What can hang from each mark:
Y: E J Q
L: V
Q: Y
E: F L M R S Y
V: X
J: X Y
M: E
F: E Q T V Z
X: E V
R: V

Each row was made from one small tree. Brackets hold a mark, then the marks that hang from it, in alphabetical order. Every link used is in the known rows. Write each row's tree.
Known rows:
{Y E}: [  6  -2  -9   7  -2   4  -7   6   4   0   4   8 -14  -1   2  -1 -10  10
   7  17   3   6   8   6  -3   6  -9 -11   4  -4   2   7   1   3   5]
{L {V {X E}}}: [ 14 -16  -6  -9  -9   9   3  -1  -8   1 -11   5  12   2  -9   5  22   4
  22   0  17  -5   6 -15   5   1   2   1   0  16   0 -19 -10  -8  12]
{Y {J {X E}} Q}: [ 24  -5   5  34  11 -10 -11   5  -9   8  -5   5  10   5  -1  -6  28   1
  -8   2 -30 -25   2   0  17  10  -9   0   8   1   9   1  66 -17  31]
{Q {Y {E F R} J}}: [  8   4 -23   9  -5 -17 -29  11  -5  34   4  43   8   1  33 -12 -31  32
  -6  12 -33   8 -28   1 -16   7  12  -8  13 -14  10   6  39  26  -4]
{V {X E}}: [  7 -11   0   1 -10  11  -7  -5  -4   3 -11  -9   7   5  -8   2  12   4
  22  -2   6   2   7 -17   1   9  -3   2  -3  13  -3  -7   2  -5  12]
{Q {Y {E L}}}: [ -8 -12 -10  -4 -16  11  -2   8   2   2 -13  19 -15   1  18  -4 -16  15
   0  16 -10  16  10 -11  -3  18   3  -4  26 -11   3  31  30   4  -5]
{R {V X}}: [ -1 -13   6  -6  -3  26  -8   1  -2   2 -14 -25  21   6 -21 -12   4  -6
  15  13  13  -4  -2  -1  -1   4   3  18  -6 -14 -14  14 -24   7  16]
{F Q T V}: [ 14   5   5 -19  -1 -12  11  -7  10   7 -21 -19  15  -6  -5   0  33  24
  54 -17  -4  -1   9   1  22  -4   9 -12   3 -28  12  18 -12   9  23]
{F {E M}}: [ -4   8 -17   0  21   4  -6  -4   9   6   2   8 -19  -9  13  14  12  -5
  18   9 -13  10   1  -1   4  14  -8   2 -11 -21  -2  -1   2  -1   5]
{Q Y}: [ -7   0  -7  -7   0  -1  -4  -2  -8   5  -1   5   8  -1   7  -1 -19  14
  -3  -7 -11   4  -6  -9  -7   1  15  -2  10  -2   5  13  18  -8  -2]
{E M}: [ -6   1  -8  -2   7  -8  -3  -4   4   7   7   0  -6   2   9   6  12  -7
  -5   2   7  10  -5 -10  -2   9  -8   8 -12 -20  -7  -5  -6  -6  -3]
{J X {Y {E S}}}: [ 30  10 -28  10  -3 -24  -3   5 -10  -8  -8  11 -10  -9 -16  22  -9   8
   9  14 -12 -15   5  11   5  10 -29 -11  18 -12  -8   8  18  -8   0]
{L V}: [  7  -6  -8 -10  -1   1  11   4  -2  -1   2  14   7  -3  -2   2   8  -1
   1   2   9  -8  -1   3   3  -8   9   0   4   3   3 -13 -13  -3   1]
{Y J}: [ -4   2  -3   8   4  -8  -9  -5   2  12  -3   6  -2   4   2  -6  12 -10
  -5   2  -2 -11  -9   6   8   7   6   5  -2  -4  -2  -7  22   0  10]
{Q {Y {E L S}}}: [  2  -3 -27  -3 -20  -8  11  13  11   6 -15  22 -11   3  26  11 -11  12
   1  11 -13  15  16 -14  -1  12  -4   1  20 -15   0  35  28   6  -9]
{X {E {F Z} M} V}: [ -7   6   8  38 -17 -25 -11   9  -4  13   3  13   5  13  13   2   4  16
   0   6 -12  18  -6 -31   7   6 -27  -9  -4  -3 -23  -8  -5 -14   9]
{X {E S}}: [  6   7 -12  20  -5 -26  11  11   9   5  -3   4   1   5  12  16  16   9
   2 -15 -14  -3  15 -14   4   0 -13  -1  -2  12  -1  -8   9 -10   3]
{Q {Y {E F L M}}}: [ -9 -10 -20   4 -17  -5  -7   6   6  12  -5  31 -15   1  42  -1 -11  11
  -3  24 -11  33  -8 -25  -9  26 -10   8  17 -32  -4  26  21  15 -20]
{Q {Y E}}: [ -1  -2 -16  -1  -1   3  -9   3  -3   8   1  13  -6  -1   9  -1 -30  26
   3  10  -8  11   2  -3 -10   7   6 -11  13  -6   7  18  20  -4   3]
{J X}: [ 13   1   2   1   4  -5   2   0 -11  -2  -4  -7  11  -6 -11   2   8  -4
   3   3 -16 -15   8   1   7   0 -19  -6   7   4   3   2  14  -6   3]
{R {V {X {E L Y}}}}: [ -9 -34  13   6 -35  12   1  19   1  11 -26 -14  16  22  -2 -14  28  -4
   6  12 -16   7  25 -11   9  22  -3   1  12  -8 -11  18  -1  20  14]
{L {V {X {E Y}}}}: [ 15 -24  -7 -11 -23  -4   9   8 -10  15  -7   9  14  12  -4   4  22   2
  11   4   2   1  15  -3   7   7   0 -17   1  12   2 -20 -10   6   9]
{Y {E F} {J {X V}}}: [ 15   2  -5  26  -9 -30 -14   8 -13  26  -7  14  -4  -3  12 -10   3  10
  11  25 -23  -6 -13  11   7  -7 -29 -13  15   8  -8   0  23   5  12]
{M {E {L {V X}} S}}: [ 17  -9 -26 -39 -19  20  29   5  -4  -1 -31  14  13   1 -10  19  47 -19
  31  16  21   3  18 -21  10  -3  -3  20  15 -11 -14  19 -16  12 -11]
{E Y}: [  3  -8  -1  -3 -13 -15   6   8  -4  13   3   4   1  10   6  -1   0  -2
 -12   4 -16   6  10  12   3   4  -2 -18   0  -4   2   0  -1  15  -4]
{M {E {R V}}}: [ -5   5   5  -5   7  16 -12  22 -12  13  -1   1  33   3 -23 -14  10  20
   8   6 -18  -4  -1  -4 -13 -13  11  10  15 -18  -7  18 -10  15   3]
{Y {E F L S}}: [ 14  -3 -22  13 -23 -15  14  17  18   4 -13  28 -14   1  38  10   3   0
   5  23 -11  17   8  -9   3  11 -22   4  11 -13  -4  20   5  28 -18]
{Y E J}: [  2  -1 -12  14   0  -6 -14   2   7  14   0  13 -16   4   2  -7   3   1
   0  17   2  -3  -2  12   5  13  -2  -6   0  -7   1  -1  25   3  13]
{Q {Y {E M S} J}}: [ -1   8 -43   6   5 -31  -6  -2   9  30   3  21 -14   6  28  15  -1   3
 -10   8  -5   9  -5  -8   0  17  -6   5  -8 -35  -4  10  32  -9   6]
{J {Y {E F}}}: [ 12   3 -16  17 -12 -10 -20   3  -8  -3  -1  24 -19  -7   6   1 -28  19
  10  21  -3   7 -23   5  -9  15  -8  -5  18 -12  -6   1   7  14 -11]
{M E}: [ -2   8  -4  -9   4  11   1   1 -10   0  -4   4   5  -2 -15   2  17   4
  15   5   0   2   7  -8  -1  -6  -1   3  12  -2  -3  11   2  -1  -4]
{L {V {X {E {F T}}}}}: [ 22  -1  -4  -8 -15   0  13  -1  -6   8 -16  14  21  -8   8   7  33  15
  44  -9   9  -1  -8 -22   4  -9  -2   1   7  11  10 -17  -9  14   4]
{F V}: [  3  -1   7  -6  -4 -12  -4   2   4  -4  -9 -17  13   3  -3   5   5  20
  13   3  12  -4  12   0   1   2   7  -2   6 -18   2   8  -9 -10  11]

Write each row's tree:
[  2  -1   1   6 -22   2 -12  13   6   5  -4  35  14   9  21  -1   3  -8
 -15  18 -18  24 -13 -26   3  22 -14  -2  -1 -38 -14  10   3  29 -21] | {E {F Z} L M R}
[ 13  17 -22   1  -2 -14  15   8  -1  10  -6  17  12   0  12  17  16   1
  17   8 -12   7  -1 -16   0 -11 -16  13   6  -6  -6   9  -8  16 -21] | {M {E F S}}
[ 14 -25   6  -4 -22   7  12  16   0   5 -11  13  -6  16  16  -5  13 -12
 -22  15 -20  13   9   6   9  13   4  -6  12 -25   2  31  26  23   2] | {E L {Y Q}}
[ -6 -24  12  19 -27  17  -6  13   5   2 -27  -7  19   9  11 -16  20   2
  20  15  -8   6   2 -27   3  17  -7  25  13  -3 -13  16  -3  22   4] | {R {V {X {E F L}}}}
[  6   8  14  33 -23 -21 -19  24 -10  17   1  26  25  10   8  -7 -13  36
   1  -1 -33   9 -13 -20  -3  -8 -11 -22  10  14 -14  -8   1   8   8] | {X {E {F Z} R} V}
[ 13  10 -37  -1   0 -26 -14  13   2  35   2  33   5   6  23   5 -20  24
  -9   2 -26   1 -11   3 -10   3  12  -7   6 -19   6  11  39  12   4] | {Q {Y {E R S} J}}
[ -2   7 -28  -3   5  -6  15   5  23   3 -16  17 -24  -6  31  27  29 -21
  16   8 -17  14  14 -11  13  17 -19  14  -5 -29 -11  16   9  10  -7] | {F {E L M S}}
[ 16 -15  -2 -12 -22  -6 -13  13 -11  28  -3   9  20  17   1  -1   7  13
   5  -3 -24  11   7  -6  -8   9  -2 -24   0   4   2  -9   2  24   4] | {V {X {E R Y}}}
[  7   1 -18  -9  -2   2 -21  13  -8  18   8  26   5   0  12  -4 -36  38
  -2   4 -21  13  -8  -2 -20   2  11 -18  14 -11   9  15  21  11   0] | {Q {Y {E R}}}
[  3  -1 -14 -15 -25 -14  29  19  -1  13 -18  15   3  11   7  14  36 -15
   2  10 -21  13  32  -9  11   4 -13  -5  19 -16  -8  27   9  23 -19] | {M {E L S Y}}
[ 10 -20   3 -18 -18  10 -15  18  -8  28  -6  -7  36  16 -12 -14  -2   5
  -1  12 -18   5  -1  11  -9   2   7 -10  -3 -24  -8  12 -25  38   8] | {E {R {V X}} Y}
[ 10   2  -3  15  -3 -22 -13   7 -13  21  -8   2  -8  -2  -6  -8  11   9
   8  19 -14 -13   2  15  10  -7 -22 -16  13   8  -8   3  27 -12  25] | {Y E {J {X V}}}
[ -1   7  -9  -6  18  -5 -11  -3  13   3  -7  -8  -8  -7  11  18  16  13
  33   9   0   5  12   0   6  16  -4   0  -4 -38  -1   4  -6 -11  16] | {F {E M} V}
[ -4 -16  10  14  -6  17 -12   6  -1   4 -14 -24  22  10 -17 -11  14   8
  19   3   3  -6   8 -13   0   8  -1  13   1   0 -10   4 -12  -3  23] | {R {V {X E}}}
[ 11   1 -13   5   1  -8 -26  10   2  24   5  27  -4   4   6  -9  -5  13
  -3  12 -13  -2 -11  15  -6   7   7 -11   3 -13   4  -3  25  18  10] | {Y {E R} J}
[  4   2 -11  13   3 -29 -17   1  -9  27  -1   4 -14  -1   2  -3  20   1
   4  22  -7  -5  -4   5   9   2 -30  -8   1 -13 -16  -1  22 -18  21] | {Y {E M} {J {X V}}}
[ 18  -5  12  32   3 -23 -11   9 -19  18 -11   0   7   6   0  -9  28  12
  -1   2 -29 -21  -4   1  14  -8 -10  -3  13  13  -5   4  55 -26  39] | {Y {J {X E V}} Q}
[ 32 -17   7  22  -5 -13   3  18 -16   8  -1   5  12  12   0  -1  17   7
 -13   4 -45  -8  18   2  12   8 -16 -22  10   1  12   9  40  -3  19] | {J {X {E {Y Q}}}}
[  7   0 -17  -6 -32 -21  29  21   1  17 -18  27   6  11  26  12  30 -11
   4  16 -30  20  16 -14   9   4 -18  -1  19 -15  -7  25   3  40 -30] | {M {E F L S Y}}
[  3  -5  -5  15 -17 -31  -5   6   0  30   0  21   2  14  28  -8   5 -10
 -14  12 -28   3 -13  14   7   9  -2 -11   0  -8   3  -9  19  31  -5] | {E F {Y J}}
[ 10 -19   1  -3 -22  -5  -3   4  -7  17  -8  -4   7  15  -2   1  13   2
  11   1 -11   8  15  -7   3  13  -5 -18  -1   8  -1  -8   2   8   9] | {V {X {E Y}}}
[-11 -25  15  10 -22  25  -5  10   4  -2 -28 -19  15  10  -8 -14  26   0
  18   8   0   1  15 -22   6  18  -2  21  12  -3 -14  18   0   5  15] | {R {V {X {E L}}}}
[ 27  -1   7   6  -1  -8 -12   3 -33  -4 -11  -3   1  -7 -21   2  -4  15
   0   8 -15 -15 -24  11   3  -9  -8  -3  24 -10 -16  20  26 -20  17] | {J {X V} {Y Q}}
[ -4 -18   3   5 -17  -2  14  15   3  -6 -14  21  -2   2  11  -1  30   3
   4  -3  -4  -3  17 -19  11   6   3   3  23  15   3 -10  14  -5   2] | {X {E {L V}}}
[ 16  -7  -4   6  -6 -37  -9  19 -15  28  10  15  18   8   9   4  22   9
 -14  -5 -50   3  13 -11  -1  12 -25 -30   3  -9   5 -17  22   6   1] | {J {X {E M R Y}}}
[  3  -7  -7 -17   1 -13  -3  -9   2  11 -15 -10  18   2   3  -3  -4  30
  31  -9 -17   6   3  -5  11   7  20  -8   9 -24   6  25   3  -4  18] | {F {Q Y} V}
[  5   9  -1  -1  -4  30  13  -1  20  -6 -33  17  -5 -11  -7   4  35 -10
  58   2 -40   8  16  -3  41  18  -6 -22   6 -21   4  34  19  27  20] | {F {E L} Q T Z}
[ -3 -17  -4 -19 -23 -16   0  18   0  26   0  24   2  14  25   0  18 -10
 -24   6 -26  25   1  -6  -4  16  -6 -10   4 -35  -6   6   6  34 -18] | {E L M R Y}
[ -2 -15   3   6 -14  14 -15  30   8   7  -9  13   6   6   3 -20  -3  18
  -2  22 -16   7   7   2  -9   9   0   3  19 -24  -4  28   2  30   4] | {Y {E L {R V}}}
[ 15  -2 -16   2 -11  -7   7   0   5   5 -13  -7   9   8   1  17  17   1
  20  -7   4   1  12 -19   5   4 -13   5  -8   7  -7  -3  -2  -4   7] | {V {X {E S}}}
[ -2   3  -7  -8 -10   5   9  30   2  10 -18   8  27   6  -4  -2  29   6
   5   6 -24   1  12 -14  -3  -7   1  21  23 -27 -16  36  -4  24  -9] | {M {E L {R V} S}}
[  4  -2 -12  -1 -20 -38  14   7  21   3 -17   3   3   5  43  23  27   1
   8  11   6  17   8 -25   8  16 -17  22   2 -47 -12  16 -12  11 -15] | {E {F V} L M S}
[ 17   6 -12 -13   3  -1  -5   6  -9  24  -5  30  20  -2   6 -12  15  14
  33   3 -42  15 -19 -10   1  -7   1  -3   6 -11   0  10  -9  40 -12] | {M {E {F Q} R}}
[ 26  -8   0 -22 -17  -1 -20   2  -5  13 -14  -3  33   3   8   2  -6  24
  29  11   7   8 -15  -8 -11   3   7   1   1 -26  -1   6 -24  27  -1] | {E {F {V X}} R}
[ -2 -14  11   0 -30 -31   5  14 -16  27 -22   3   2   9   5 -12  34 -15
 -10  12 -37  -8  10  12  22   1 -17 -18  24   2 -11  11  35  10  10] | {E L {Y {J {X V}}}}
[  8   7 -14  22  -7 -54   3  10  15  12  -3  -1  10   9  37  24  24  25
  13  -5  -3   9  10 -30   4  12 -20  11  -6 -27  -5  -7  -9 -10   0] | {X {E {F V} M S}}
[ 10 -22 -11  -5 -38 -13  19  12   6  13 -24   4   4  20  16  15  32 -13
   7   3 -15  14  30 -17  14  18 -17  -8   4  -2  -9  10   8  21  -2] | {V {X {E L S Y}}}
